Each row was made from one walk, in order. Every step used is in the known rows, and no mark comes twice. Write each row's walk.
Known rows
mopi > riteg: [ 4.120  0.419  0.243  0.246  1.759  2.903  1.679 -0.003 -2.810  0.653
  1.060  1.053  1.496  0.503 -0.713 -1.500  0.027  2.095 -0.665 -0.877
 -0.955  0.195  0.007]
fezib > riteg > mopi > vusiger > rodem: [ 2.922 -0.028 -1.182  0.502  1.922  3.208 -1.484  1.592  1.869  0.124
  2.790 -2.313  0.213  0.649 -1.018 -0.772  2.326  2.957  1.080  0.191
 -1.278  0.472  1.496]
kadu > fezib: [-0.599  0.982  1.641  0.592  1.082 -2.260  1.275  0.178  1.500 -0.865
  0.949  0.909 -0.240 -0.813  0.413 -0.934 -2.632 -0.696 -0.088 -0.549
 -1.332  0.182 -2.672]
fezib > kadu > rodem > vusiger > mopi > riteg: [ 0.467 -1.844  1.570 -1.297 -1.246  0.763 -2.059 -2.189 -1.511  1.065
 -1.985  2.698 -1.924 -2.384 -0.466  1.027  1.929 -3.951 -1.462 -0.920
  1.926  0.831  1.300]
tanaf > riteg > fezib > kadu: [ 2.617  1.349 -4.553  1.166 -0.231  0.310  0.295 -0.255 -0.398  1.651
  3.832 -0.955  2.494  7.924  0.762  0.020  1.465 -0.492  0.871 -0.114
 -3.480 -1.182  0.175]
rodem > vusiger > mopi: [-3.490 -1.899  3.444 -1.724 -2.356 -0.808 -1.424 -0.826  0.118 -0.380
 -2.911 -2.962 -0.348 -2.186  0.038  0.051 -1.925  2.933 -3.968 -0.578
  1.585  1.329 -2.231]
vusiger > mopi: [-2.487 -2.303  2.879 -1.804 -0.945 -1.277  0.107  0.364 -0.354 -0.086
  1.588 -0.712  0.716 -1.304 -0.742 -0.884  0.014  4.961 -2.239  0.377
 -1.320  1.687 -2.780]
mopi > vusiger > rodem: [-2.032 -4.620 -1.533 -0.314 -0.738  3.488  0.136  0.383 -2.140 -0.233
 -1.393 -4.772  0.173 -2.722  0.777 -1.046 -1.151  1.485 -0.592 -0.074
 -2.252  1.135  1.725]
vusiger > rodem: [-0.037 -2.353  0.758 -0.961  0.111 -2.130  0.966  0.048 -0.304 -0.474
 -0.527 -2.117 -0.538 -3.660  0.283 -1.442 -0.216  1.798  0.125 -0.013
 -1.052  0.309 -0.375]
mopi > vusiger > rodem > kadu > fezib: [-3.569 -2.957 -0.438 -0.326 -0.793  2.799  1.610 -0.097 -2.503 -1.306
 -3.147 -2.183 -2.131 -4.607  1.431  0.173 -3.996 -2.580 -0.126  0.199
  1.994 -0.023  2.149]
fezib > kadu > rodem > vusiger > mopi: [-3.294 -1.471  1.754 -1.445 -2.658 -1.427 -2.971 -2.171  0.061  0.534
 -1.828  0.670 -2.156 -2.462 -0.314  1.218  2.024 -3.477 -1.871 -0.602
  0.917  1.333  0.452]
rodem > kadu > fezib > riteg: [ 1.006  5.044  1.457  0.137  1.335 -0.607 -0.121 -0.259 -0.246 -0.563
  0.149  2.987 -1.803 -0.130 -0.626  0.520 -2.188 -1.709 -0.198 -0.621
  4.193 -1.007 -0.763]
riteg > fezib > kadu > rodem > vusiger: [-3.088  0.521 -0.842  0.988 -1.553 -1.754 -2.191 -2.390  1.880  0.800
 -2.115 -1.229 -0.055  0.389  1.174  0.584  2.738 -5.792  0.686 -1.401
 -1.711 -0.331  0.906]
mopi > vusiger > rodem > kadu > fezib > riteg: [ 0.004 -0.972 -0.729 -0.385  0.694  2.995 -0.517  0.135 -1.856 -0.475
 -2.470 -0.739 -2.369 -3.133  0.555  0.475 -3.137 -2.019  0.279 -0.361
  3.153 -0.430  1.993]
fezib > riteg: [ 3.808  3.559 -0.156  0.055  1.779  0.114 -2.591  0.441  0.239  0.967
  2.397 -0.009  0.867  2.596 -1.686 -0.997  1.505  3.450 -0.783 -1.148
 -0.830  0.294 -1.515]
fezib > kadu: [ 0.117  2.464 -0.393 -0.014 -1.205  1.563 -1.569 -0.721 -2.440  0.070
  2.623 -0.752  1.085  2.837 -0.148 -0.441  3.468  0.087  0.189  0.002
 -0.464  1.214  0.073]
mopi > vusiger > rodem > kadu > fezib > riteg > tanaf: [-1.959 -1.130 -1.804  0.099  0.935  1.298 -1.118  0.957 -2.442 -0.680
 -3.232 -0.354 -1.684 -1.917  1.771  0.608 -1.977 -2.587  2.498  0.591
  3.193 -0.604  1.613]
tanaf > riteg > fezib > kadu > rodem > vusiger > mopi: [-0.482 -2.235 -2.547 -0.297 -1.556 -2.232 -1.058 -1.484  1.690  1.932
 -0.004  0.131 -0.150  3.280  0.668  1.506  0.076 -3.179 -1.109 -0.633
 -2.048 -0.985  0.308]
tanaf > riteg > rodem > vusiger > mopi: [ 2.600 -0.989 -0.677 -0.530 -1.999 -2.292 -0.210 -0.183  1.816  0.833
 -2.820 -0.528  1.189  1.581 -0.953  1.282 -2.789  2.933 -2.691  0.065
 -0.213 -0.864 -0.825]
tanaf > riteg > fezib: [ 1.495  0.049 -4.183  1.223  0.606 -0.971  1.764  0.374  1.036  1.445
  2.857 -1.786  2.680  5.976  0.411 -0.682 -1.219  1.472 -0.233 -0.438
 -5.036 -1.475 -0.785]

Write each row's walk
[-2.654  2.948  1.731  0.201 -0.345 -0.725  2.231 -0.542 -1.031 -1.463
 -0.674  1.478 -1.567 -1.729  0.299  0.223 -3.268 -2.309 -0.634 -0.099
  3.044 -0.500 -0.627]  rodem > kadu > fezib
[ 2.228  2.351 -1.485  1.240  1.584  4.829 -2.011  1.623  1.742  0.361
  4.078 -2.045  1.514  3.840 -1.700 -0.633  2.674  3.709  0.127 -0.161
 -2.201  0.856  0.871]  fezib > riteg > mopi > vusiger
[ 1.742  2.234  2.087 -0.311  1.943 -2.350  1.604  0.499  2.189 -1.547
  0.434  2.121 -3.118 -3.763 -0.041  0.258 -0.861 -1.719  2.096  0.623
  4.453 -1.351  0.407]  vusiger > rodem > kadu > fezib > riteg > mopi
[-1.710 -0.419  1.987 -0.937  0.011 -2.778  2.748 -0.522 -0.688 -1.704
 -2.479  0.720 -3.009 -5.723  1.086 -0.016 -3.321 -2.826  0.718  0.327
  3.758 -0.918  0.216]  vusiger > rodem > kadu > fezib
[ 0.344 -1.673 -3.479  0.848  0.319  2.520  4.056  1.372  0.777 -0.804
  2.150 -0.827 -1.337  1.200  0.445  0.787 -3.715 -1.527  0.560  1.310
 -0.175 -1.359  2.886]  tanaf > riteg > mopi > vusiger > rodem > kadu > fezib
[ 1.756  0.124 -1.033  0.826  2.013  0.913  0.915  1.006 -3.616  0.437
  0.064  1.692  2.289  2.045  0.692 -1.347  1.515  1.391  1.956  0.261
 -1.025 -0.034 -0.385]  mopi > riteg > tanaf
[ 3.521  2.186  4.049 -0.442  0.881 -4.352 -2.990 -0.212  4.528  0.017
 -3.852  2.958 -0.828 -2.293 -0.666  1.120 -2.293  0.280 -0.655 -0.827
  3.388 -0.584 -3.598]  kadu > fezib > riteg > rodem > vusiger > mopi
[ 1.629 -3.328 -4.567  0.796  0.332  3.201  2.587  1.850  0.895  0.206
  3.860 -3.277  0.760  3.004 -0.170 -0.349 -0.917  2.417 -0.036  1.112
 -4.101 -0.349  2.658]  tanaf > riteg > mopi > vusiger > rodem
[ 2.507  1.047 -3.014  1.153  0.636  0.504  2.825  1.570  2.223  0.264
  5.999 -1.008  1.584  5.689 -1.186 -0.599  0.069  3.363 -0.488  0.843
 -4.214 -0.565  0.269]  tanaf > riteg > mopi
[-0.899 -0.665  3.492 -0.881 -2.727 -2.770 -1.577 -0.808  2.177 -0.389
 -5.564 -1.275  0.988 -3.005 -0.617  0.839 -0.685  2.812 -2.224 -0.047
  1.514  0.546 -1.795]  riteg > rodem > vusiger > mopi
[ 2.386 -0.365  3.099 -1.372 -0.539  0.798  1.764 -0.276 -2.314  0.102
 -2.396  3.619  0.800 -3.118 -1.365  0.589 -0.038  2.890 -0.806  0.607
  3.364 -0.127 -0.066]  vusiger > mopi > riteg > rodem > kadu
[-0.110 -2.849  1.552 -1.207  1.142 -0.484  0.668  1.146 -3.186  0.429
  0.470  2.289  1.654  0.104  0.367 -0.904  1.088  3.799  0.611  0.977
 -0.110  0.904 -2.102]  vusiger > mopi > riteg > tanaf
[-1.578 -1.975  0.564 -0.887 -0.958 -0.861 -2.627 -1.387 -2.158  0.922
 -2.650  3.141 -1.290 -1.221  0.715  1.216  3.049 -4.479  0.706  0.017
  1.836  0.644  0.969]  fezib > kadu > rodem > vusiger > mopi > riteg > tanaf
[-4.100 -1.757  1.107 -0.483 -2.061 -2.588 -2.375 -2.154  1.877  0.870
 -2.177 -0.458 -0.430 -1.048  0.997  0.913  2.630 -4.087 -0.001 -0.822
 -0.851  0.306 -0.320]  riteg > fezib > kadu > rodem > vusiger > mopi
[ 4.655  1.231 -3.249  0.935 -0.413 -1.769  1.248  0.594  1.189  1.040
  0.766  0.383  2.456  3.725 -1.389  0.222 -0.978  2.626 -0.565  0.174
 -3.289 -1.285  0.003]  tanaf > riteg > rodem
[ 1.088 -3.051  1.243 -1.012  0.724 -0.341  0.163 -1.079 -0.733  1.629
  0.739  3.650  0.370 -1.219  0.008 -0.019  3.126 -1.667  0.828 -0.322
 -1.470  0.254 -0.340]  vusiger > mopi > riteg > fezib > kadu > rodem
[ 0.886  5.728  1.751  0.769  1.650 -0.400  0.929  0.523  2.071 -1.240
  2.298  3.166 -1.654  0.399 -0.979  0.553 -0.544 -1.238  0.826  0.225
  3.747 -0.968 -0.352]  rodem > kadu > fezib > riteg > mopi
[-2.773 -0.527 -1.233  1.467 -0.418  5.072  0.972  1.433  0.936 -0.905
  3.387 -4.058  1.904  2.112 -0.546 -0.951  1.608  2.908 -0.292  0.707
 -3.902  1.525  1.418]  riteg > mopi > vusiger
[ 1.268  3.111 -1.339  0.587  2.104 -1.926 -3.311  1.348 -0.496  0.774
  1.483  0.711  1.720  4.145 -0.320 -0.863  2.900  2.778  1.852  0.019
 -0.869  0.015 -1.812]  fezib > riteg > tanaf
[-3.198 -1.470  0.158  0.685 -0.121  2.645  3.047  0.951  1.034 -2.162
  0.224 -1.821 -1.605 -3.278  0.840  0.101 -1.430 -1.764  1.344  1.336
  1.078  0.016  2.346]  riteg > mopi > vusiger > rodem > kadu > fezib
[-1.283 -2.470  2.421 -1.130 -0.498 -0.111 -1.000 -0.109 -2.334  0.054
 -3.930 -0.111  0.499 -0.819  1.104  0.010 -0.999  1.931 -1.384 -0.046
  2.657  0.645 -1.571]  rodem > vusiger > mopi > riteg > tanaf
[-1.293  0.579 -0.837 -0.004 -1.074 -0.892 -1.502 -1.406 -0.463  0.734
  1.725  1.549 -0.898 -0.187 -0.812  0.142  3.813 -3.720  0.354 -0.515
 -2.195  0.941  1.366]  fezib > kadu > rodem
[-0.286  3.755  1.822  0.770 -0.966 -2.776  1.832 -0.532  1.175 -1.436
 -3.729  2.688 -0.140 -2.739 -0.464  0.982 -1.849 -1.944  0.801  0.342
  2.781 -1.142 -0.397]  riteg > rodem > kadu > fezib
[-0.898  2.157 -0.972  0.970 -0.709  0.133 -1.026 -0.866 -0.349  0.441
  1.945 -1.728  2.482  3.887  1.236 -0.587  3.874 -1.180  1.858 -0.292
 -2.207  0.178 -0.525]  riteg > fezib > kadu
[ 1.552  3.161  0.142  1.036  3.237 -4.085 -2.036  1.332  1.565 -0.018
  0.966  3.052  0.147  2.274  0.639 -0.563 -0.199 -0.742  2.706 -0.179
  0.064 -0.553 -3.274]  kadu > fezib > riteg > tanaf
[-3.474 -1.756 -0.709  0.296 -1.076  4.416  2.333  0.911 -0.477 -1.659
  0.491 -3.784 -0.539 -2.284  0.183 -0.137  0.561  0.758  0.582  1.338
  0.398  0.541  3.478]  riteg > mopi > vusiger > rodem > kadu
